Each row comes from the steps of one walk. Every step used is in the known rows, and no mark comes twice. Write the walk behind each row, first mark first.
Known rows:
A G B Q: -25.9  12.9 -11.2  27.4   4.9  -1.9  -3.5  -9.6  14.1  -2.1  17.1  -2.4   6.6 -31.8   3.1  11.0 -28.5   6.2 -23.7  17.7  -8.8 -21.1   7.9  15.0   5.9 -11.8   5.3
A Q M:   3.7   9.1   3.5   9.1  -3.2 -14.7 -10.0   1.3   2.5  16.9  -9.3   6.3  19.0   5.5 -15.5  32.6   1.6 -17.8  12.0  -1.3  -1.4  -4.8   1.0 -15.0 -13.0  -5.2   2.9
M G A:  -4.5   5.9   1.1  16.6  -0.5   2.2 -13.4  -6.9   0.8   6.8   2.0 -17.2  -1.3  -6.7  16.5   7.9  -2.1  18.1  -9.8  -2.0 -16.8   9.6   4.9   3.0 -15.3 -15.8 -15.7
Y U B Q M:  -5.2  13.5  10.1 -14.2 -10.8   2.6  22.3   3.0 -10.9  -4.0   7.0  11.7  -4.5   9.8   7.6  -4.2  -4.0  -5.4   3.7  -4.4  -9.2  -3.3   4.8  -8.3  13.9  -1.7  10.4
Y U B Q M G A:  -0.7   9.0  -3.6 -10.6  -0.3  16.8  12.0  -5.2   0.3  -3.6  15.8  -5.1 -14.7  12.5  24.3 -18.4  -0.6  17.4  -3.7  -4.4 -14.8  10.8  -0.9  -6.0   0.8  -3.3   0.1
A Q L:  12.8  -3.3  -5.5   4.2   1.7 -16.8  -8.7  -0.4   5.5  14.0 -33.0   7.8  21.0  -8.8 -12.1  28.8   1.0 -22.1  -1.1   2.8  -0.1  -1.1  11.3   7.9  -0.1   4.4   2.5
G A:  -6.1  11.0   4.0  25.2 -13.6   0.8  -3.2   5.2 -10.4   0.9   0.9  -5.5  -2.0 -14.8   3.8  19.8   2.4   6.4   5.2  -5.6 -14.4  -2.1   5.6   0.9 -20.8  -8.1  -3.9
L Q: -17.1  12.9   6.8  24.2   5.2   1.5  -1.4  -2.8  -3.8   5.3 -19.2  -8.0  13.3 -12.5 -14.6  17.0   2.4  -0.6   0.6   6.2   6.2  -4.2  -8.5  15.5  -9.1   8.7  -2.0
K U Y Q M:   2.0 -26.4  12.5 -10.1 -20.3   1.0   2.8  22.1 -22.9  -4.7  -8.9  26.3 -10.0  18.0 -12.8   0.0  21.3   8.6   5.9 -12.9  18.3   1.8  -6.0  -2.2  13.6  16.4 -11.2
E L Q M U B:   8.3   3.7   0.7 -19.4  21.6   1.5   6.5 -13.8   5.5   2.3  -1.0 -17.1  -1.0  12.9 -16.2 -24.6  10.2 -14.4  13.1   5.3  15.0  -1.3 -18.0   0.0  -8.4  26.9  18.4
E L Q: -16.8  20.3  -6.7   0.9  15.7  -7.5  -0.1 -11.7  -0.1  10.7 -17.4 -18.0  17.3 -16.7 -13.1   1.5   6.1  -4.1   0.9  15.3   8.7 -14.3  -6.6  20.4  -5.7  22.4   5.5
G A U Y Q L:  31.6 -37.1  -9.0  -3.5  -4.8  -1.2 -12.1  23.0   4.5 -22.1 -24.1  20.7  -0.4   2.8 -11.5  -9.2   5.8   2.5  -1.6   2.8   7.2  -2.0   6.2   8.3 -13.3  13.0   7.0
U Y Q M G A:  10.0 -22.5  -4.6 -15.2  -0.2  10.6  -5.0  14.1  -4.5  -1.8   0.6   0.5 -10.3  19.7   1.2  -9.3  20.7  21.7   0.5  -7.5   3.0  11.9 -12.1  -2.0  -0.9  -5.1  -9.9
Y U B Q L E: -10.0   7.7   0.6 -22.6   4.7   1.0  10.1  -4.9   0.9   0.2 -25.1   3.9 -15.2   0.5   3.9 -11.7 -12.2  -2.7  -3.6   8.4  -3.3  -1.0   2.8  11.7  34.1  16.6  12.2
E L Q M G Y:  -5.9   4.8 -18.3  -4.2  21.4   2.5  -2.1  -6.9  12.8  22.4  23.0 -26.5   5.5  -6.1  -8.8 -11.0  19.0   2.6  17.8   7.5  30.1   3.5 -20.5  -3.6   3.2   3.7  -8.6
B Q: -19.9  16.6  -0.1   7.7 -14.1  -5.8   2.0  -2.3 -10.7   1.9  -6.7  -1.5  11.7 -13.1  -2.1  15.6 -15.0  -4.4  -8.6   7.1 -15.8  -7.8  21.7   1.8   2.2 -14.9   6.0
Y Q M:  -4.7  -5.7  12.5 -11.5  -7.5  -7.1   0.9  18.9 -13.2  -9.0  -2.7   7.0  11.0   9.4 -11.1  20.2  11.9  -6.9  14.8  -7.3   4.8   7.8  -5.0  -6.6  -0.4 -15.5   1.2
K E L:  -2.9   7.1  -6.5 -18.1   8.9 -21.9   2.2 -17.0  -6.0  18.0   3.2 -18.8   8.0   4.0   7.7   0.2  -0.8   0.7  -0.2   5.6 -14.1 -12.7  17.6   2.3  -2.4  31.2  -0.7
E L Q M G Y U B:   2.2   3.7 -10.8 -22.0  31.0  16.1  16.4 -10.6  12.2   8.3  22.5 -14.2  -9.2   2.2  14.0 -36.9  18.0   5.5   8.2  -2.2  27.7   3.1 -24.9   2.2  17.0  15.4 -12.7
K U Y:  -1.7 -11.9  13.3  13.3 -24.6  -4.7  -2.5   4.2 -22.3  11.2 -14.0  19.6 -11.3  -0.8  -1.1   3.0   2.8  10.2  -9.9  -7.5   2.4  -7.8   7.3   4.4  10.4  19.8 -20.3
M U Y Q L F:  15.6 -35.1   5.9 -29.3   9.3  14.2  -2.0   5.7 -15.1 -20.5 -20.9   9.0 -12.2   7.3 -13.7 -18.1  17.3   8.0  11.7  -5.6  17.9  18.9 -12.9  12.2   7.8   4.5   1.2
Q L:   6.8  -4.8   8.5   2.9 -12.9 -17.1   1.6   7.0  -5.7  13.7 -17.8   1.6  10.0  -9.5  -9.1  24.3   6.4 -10.8   9.9  -1.8  -1.9   5.5   6.2   8.0   9.0  -2.6   1.1
A Q:  -1.3  11.4  -0.9  13.7   2.3 -10.3 -13.7  -8.1  -0.1   6.3 -22.3   5.9  20.7  -8.7  -2.8  27.4 -11.3 -14.3 -11.4   2.7 -11.2  -9.2  13.7   1.8 -11.3  -7.6  -6.2
U B:  -2.5   0.6  19.5   0.4 -11.3 -17.9  15.0   5.7   1.9  -0.6  -6.7  -0.8   0.8   3.3   9.7   4.8  -9.4  -2.2 -14.7 -10.0 -18.6   2.3  16.8  11.0   3.6   1.5  -3.8
Y U B G:  -3.4  16.0   8.1   0.3  -0.5   8.7  11.8   0.3  -5.2 -27.7   4.1  15.2  -6.6  -9.1  22.0 -19.1 -14.1  -1.2 -15.8  -3.1  -9.0  -8.7   6.5  10.8  22.3  -9.3  -0.6
G A Q L:  15.0  -2.3 -15.0  16.9   1.0  -3.6 -10.0   2.9   7.2   6.9 -24.2   3.1   8.7 -14.7 -10.2  24.6   9.2 -11.7   5.4  -0.4  -4.7  -2.3   7.6   9.7 -16.3   8.6   6.4
Y Q M G B:  -9.7  -9.7   6.0  -8.6   9.1   6.0  -2.6   1.6   6.7  -8.0  15.1  -8.8   4.3  -0.6  13.1   8.0   5.1  11.5 -11.0  -3.5   9.5  13.7 -21.8   4.7  -3.1 -29.4  -9.7
K E L Q M:  -7.2   7.8  -9.4 -10.9  21.2 -14.3   6.2 -11.2   4.0  25.7   4.3 -25.2  10.3  13.8 -19.5   1.4  20.2   1.4  24.5  10.2  13.1  -8.8 -13.4   1.5 -10.6  55.2  13.2
Q M:  -2.1   7.0  17.8   7.2 -17.5 -15.7   0.1  10.7  -9.0  16.3   5.6  -0.7   8.0   6.2 -10.3  28.8   8.8  -7.5  22.3  -6.0  -3.6   2.0  -2.6 -15.4  -5.8 -11.7   0.2

Which walk is each row?
 15.0  -9.8 -15.3   6.5 -12.1  -4.6 -21.0   2.7  15.1   7.5   8.3  -0.2  -0.1  16.3  -2.5 -14.5 -11.5  16.7  -3.1  13.1  -6.6  -1.5   6.9 -21.0 -22.2   1.2   6.7
B Q M G A U Y
-20.7  13.9   0.3  12.4 -17.7  -0.7  10.4   3.4  -0.2   2.5  23.7  -3.5   3.7 -17.7  -3.9  19.8  -6.3  -0.2   2.5   4.5   0.4  -8.3  -6.2  -4.3  -7.8 -19.3  14.2
G B Q M
 14.6  -4.3   3.6  19.5  -4.4 -12.0 -27.1   1.3  17.7   6.0  14.1 -10.3   7.7  14.4   4.4   6.1  -5.5  10.6  10.7   3.6  -6.5  10.8  -1.6 -25.4 -40.4 -10.6  -3.2
Q M G A U
 10.1  -5.7   9.0  -9.6   4.1  11.1  13.7   1.1   0.8   3.6  31.8   2.5 -15.9   9.6  26.0 -15.0   5.1   4.2   6.0 -18.9   8.5  14.8  -9.6 -16.6  19.0 -19.2 -25.5
Q M G Y U B
 -3.7   0.2  -4.5  13.5 -11.5   4.1  17.1  13.4  13.3 -26.0  31.8   7.0 -11.6 -17.6  11.7 -18.1 -11.3  -2.4  -9.3  -9.3  -1.0  -2.9  18.7   5.5  21.3 -19.2  -3.4
U B G Y
  1.2  -5.9   0.1 -12.7 -14.4 -18.1  23.5   8.4   7.2  -1.2 -17.3   1.7   2.2  -2.4  -2.2   0.4  -6.0  -9.9 -11.5  -0.3 -13.9   5.2  25.9  20.1  21.4  10.2  18.6
U B Q L
 17.8  -8.9 -20.9  -1.4  18.4  -5.2 -22.0  -4.9  24.9  17.4  -1.6 -17.0   5.1  14.3 -13.6 -28.8   9.9  18.1   5.5  20.7  16.5  -8.4 -19.6  -4.1 -29.0  37.6   7.3
E L Q M G A U Y
-14.4   5.1   7.1  15.2   5.4   0.8  -7.5 -14.9   7.1   5.9  11.3 -15.5   3.4 -18.4  23.6   9.6 -13.6  14.6 -27.6   2.6  -6.4   2.9  -8.4  11.9  -6.4 -25.8 -18.5
M G B
-16.9   6.5   4.1  21.8  15.6   8.4  -2.8 -10.0  17.0  13.8  11.7 -21.2   5.8  -6.9  -2.9   9.5   7.3  14.9  -3.7   5.7  21.5   7.8 -38.9  10.0 -14.6  -1.5  -4.5
L Q M G B
 17.0 -24.3   7.1 -19.0   4.0  20.3  11.2  13.0  -5.1 -32.6  27.1  11.0 -18.3  11.0   0.8 -20.9   6.8 -17.8  13.8 -22.5  15.9  17.2  -3.7 -20.0   3.7 -25.9  -4.9
G Y Q M U B
 12.5 -27.6  -1.2 -29.8  15.8  14.8 -22.3  -2.8 -11.3  -7.9 -37.3  10.5 -18.1  10.3 -18.4 -16.6   3.1  -9.1   4.4   6.0  18.9   4.5 -15.7  -0.1  25.6   3.4   2.6
M U Y Q L E
 -7.2  -6.5  21.3  10.6 -19.6 -13.0  13.0   4.4  -6.9  -4.5  -7.3   9.6 -10.8   2.6  12.3   0.9  -4.6   6.3 -17.3 -15.3  -8.5   5.9  16.2  13.0   5.0  20.7 -12.2
K U B
  5.2  -2.0   8.3  -2.2 -18.0 -27.4   4.7  10.9  19.8  -8.5   6.7   7.3  11.3  18.8  -5.3  -3.3 -23.5  -8.8  -3.2   5.5 -13.1  -1.3  22.3 -14.9 -15.0   4.0  21.7
A U B Q M
-24.1  11.9  -6.6  10.7   2.6   5.9  -3.4 -17.6   8.4   0.1  11.5 -15.8   7.0 -24.0  20.5   2.7 -23.1  14.3 -35.1  10.9 -10.0  -0.6   3.8  13.6  -0.6 -28.1  -5.8
M G B Q
 21.1 -10.8  10.9  -5.0  -9.5   6.2 -10.2  -2.4 -21.1  12.1   2.2  11.2  -9.2  13.8 -15.8  -1.0   7.9 -12.6  19.3  -4.0   5.7  -1.8 -13.8 -28.4   0.3  -8.5  -1.5
Q M U Y
 -4.7   2.9  -5.9  -1.6 -14.2 -12.4   5.6   4.3  -4.9   7.1 -16.0   1.7  12.4 -13.0 -11.8  16.8  -2.2 -11.7   2.0   8.3  -6.1  -0.1  18.5  10.4  13.4  -5.0  15.6
B Q L
 23.5  -3.1  -2.3   5.8   7.5  11.2  -5.4  -6.4   7.7  -8.9   1.3   2.8 -10.0  15.0  -2.6  -4.1   0.3 -16.2   7.0 -11.1  -8.0   5.2  -2.1 -18.2 -32.5   3.2  10.1
G A Q M U B
 29.8  -8.8 -12.7   8.8   2.8  19.5 -20.7  -5.7  -8.3   5.3  -3.3  12.8  -9.1   9.1 -16.5  -0.6   8.5 -12.2  15.8  -2.1   4.1  -7.8 -11.8 -27.1 -26.0   2.6   2.2
G A Q M U Y
  8.8 -23.5   5.8 -28.2   0.6  -1.6  -4.0  10.9  -5.6   4.3  -8.7   4.9   1.7  25.2  -1.8  -5.6  13.3   9.6  -5.5  -4.3   6.5  11.7  -8.4  -2.3  16.7 -10.2 -13.1
U Y Q M G
 10.3  13.7 -12.5   8.0   5.9  19.3   4.9   4.4  10.1 -24.3  10.2  16.8  -8.7   0.9   9.1 -12.4   0.4  -2.9   3.9  -6.2  -3.6  -8.6  -5.4  -4.2  -4.6   4.2  12.2
Y U B G A Q M
-18.3   0.5   8.3   5.4 -23.2  -7.4  18.4   1.1  -6.1 -10.6  -7.7   9.0  -8.0   0.0  10.7  -6.7 -13.8   5.2 -25.2  -6.0 -13.6   0.2  28.8  14.9  10.0  18.5  -0.6
K U B Q
 -6.9   9.4  -3.7  -2.5  -5.3  20.2  24.9   0.6 -10.9 -18.9  20.2  14.6 -13.1 -17.8  21.8 -16.8 -11.8  -4.3  -9.4  -7.8  -3.5  -6.5  18.2   0.0  21.5 -17.1  -9.0
G Y U B Q
 -3.2   9.0 -30.1  20.0   9.6   3.5 -26.9  -1.2  24.3  -6.0 -20.7  -1.7  -4.5 -17.1 -16.6   5.1  -4.1  -4.3   6.6  16.1   4.1  -6.9  -1.8   8.0   2.4  11.0  17.6
B G A Q L E
 -1.5  11.0   1.0  -0.1  -9.1   9.1  -9.9  -8.7 -17.1  -0.6   8.8  -0.7   3.2   1.4 -15.1   6.8  -7.5 -18.4  18.4   5.5  -3.1   0.6   1.5 -28.8  -7.5 -23.5  14.2
B Q M U
 -2.9   8.1   6.2 -23.7   2.7   3.4  12.7  -8.7  -0.8   2.2   6.7  -0.7  -2.9  17.9  20.6 -14.9  -8.3   5.7 -10.4  -1.3 -11.5   9.8   2.1  -5.3  19.6  -8.4  -2.4
Y U B Q M G
-12.1  11.7 -12.8  -6.4  26.4  -8.8   3.4 -21.3   0.9  17.0  -8.4 -25.9  11.9   0.8  -7.6  -5.2   7.2   4.8   1.0  13.4   3.6 -14.0  -0.8  18.2  -8.9  52.4   5.7
K E L Q
 -1.5  16.1  -0.8  11.7  -2.1  21.5  10.9   3.1  -4.1 -33.6  13.3  10.5 -18.4 -14.4  23.6 -21.5  -6.9   9.9  -9.1  -7.0 -12.6  -8.1   3.5  11.9   4.2  -4.0   2.6
Y U B G A
 -2.6 -10.5  10.0 -19.2   5.0  -5.7  -8.1   7.2  -2.3  -2.8  -1.7  -6.2  12.0  18.0   3.1   9.3   8.7   4.5   0.7  -3.9   2.4  19.3  -6.4  -4.1   4.0 -22.6 -10.9
Y Q M G
 -3.0   6.4  -3.3  22.9  13.8  14.8  -6.6  -1.6  -9.4   0.6  25.6  15.8  -5.2 -26.6   9.8   3.8  -9.4  -3.1   8.2  -1.4   7.8 -16.2   0.6 -10.3  19.9 -20.9 -26.6
A G Y U
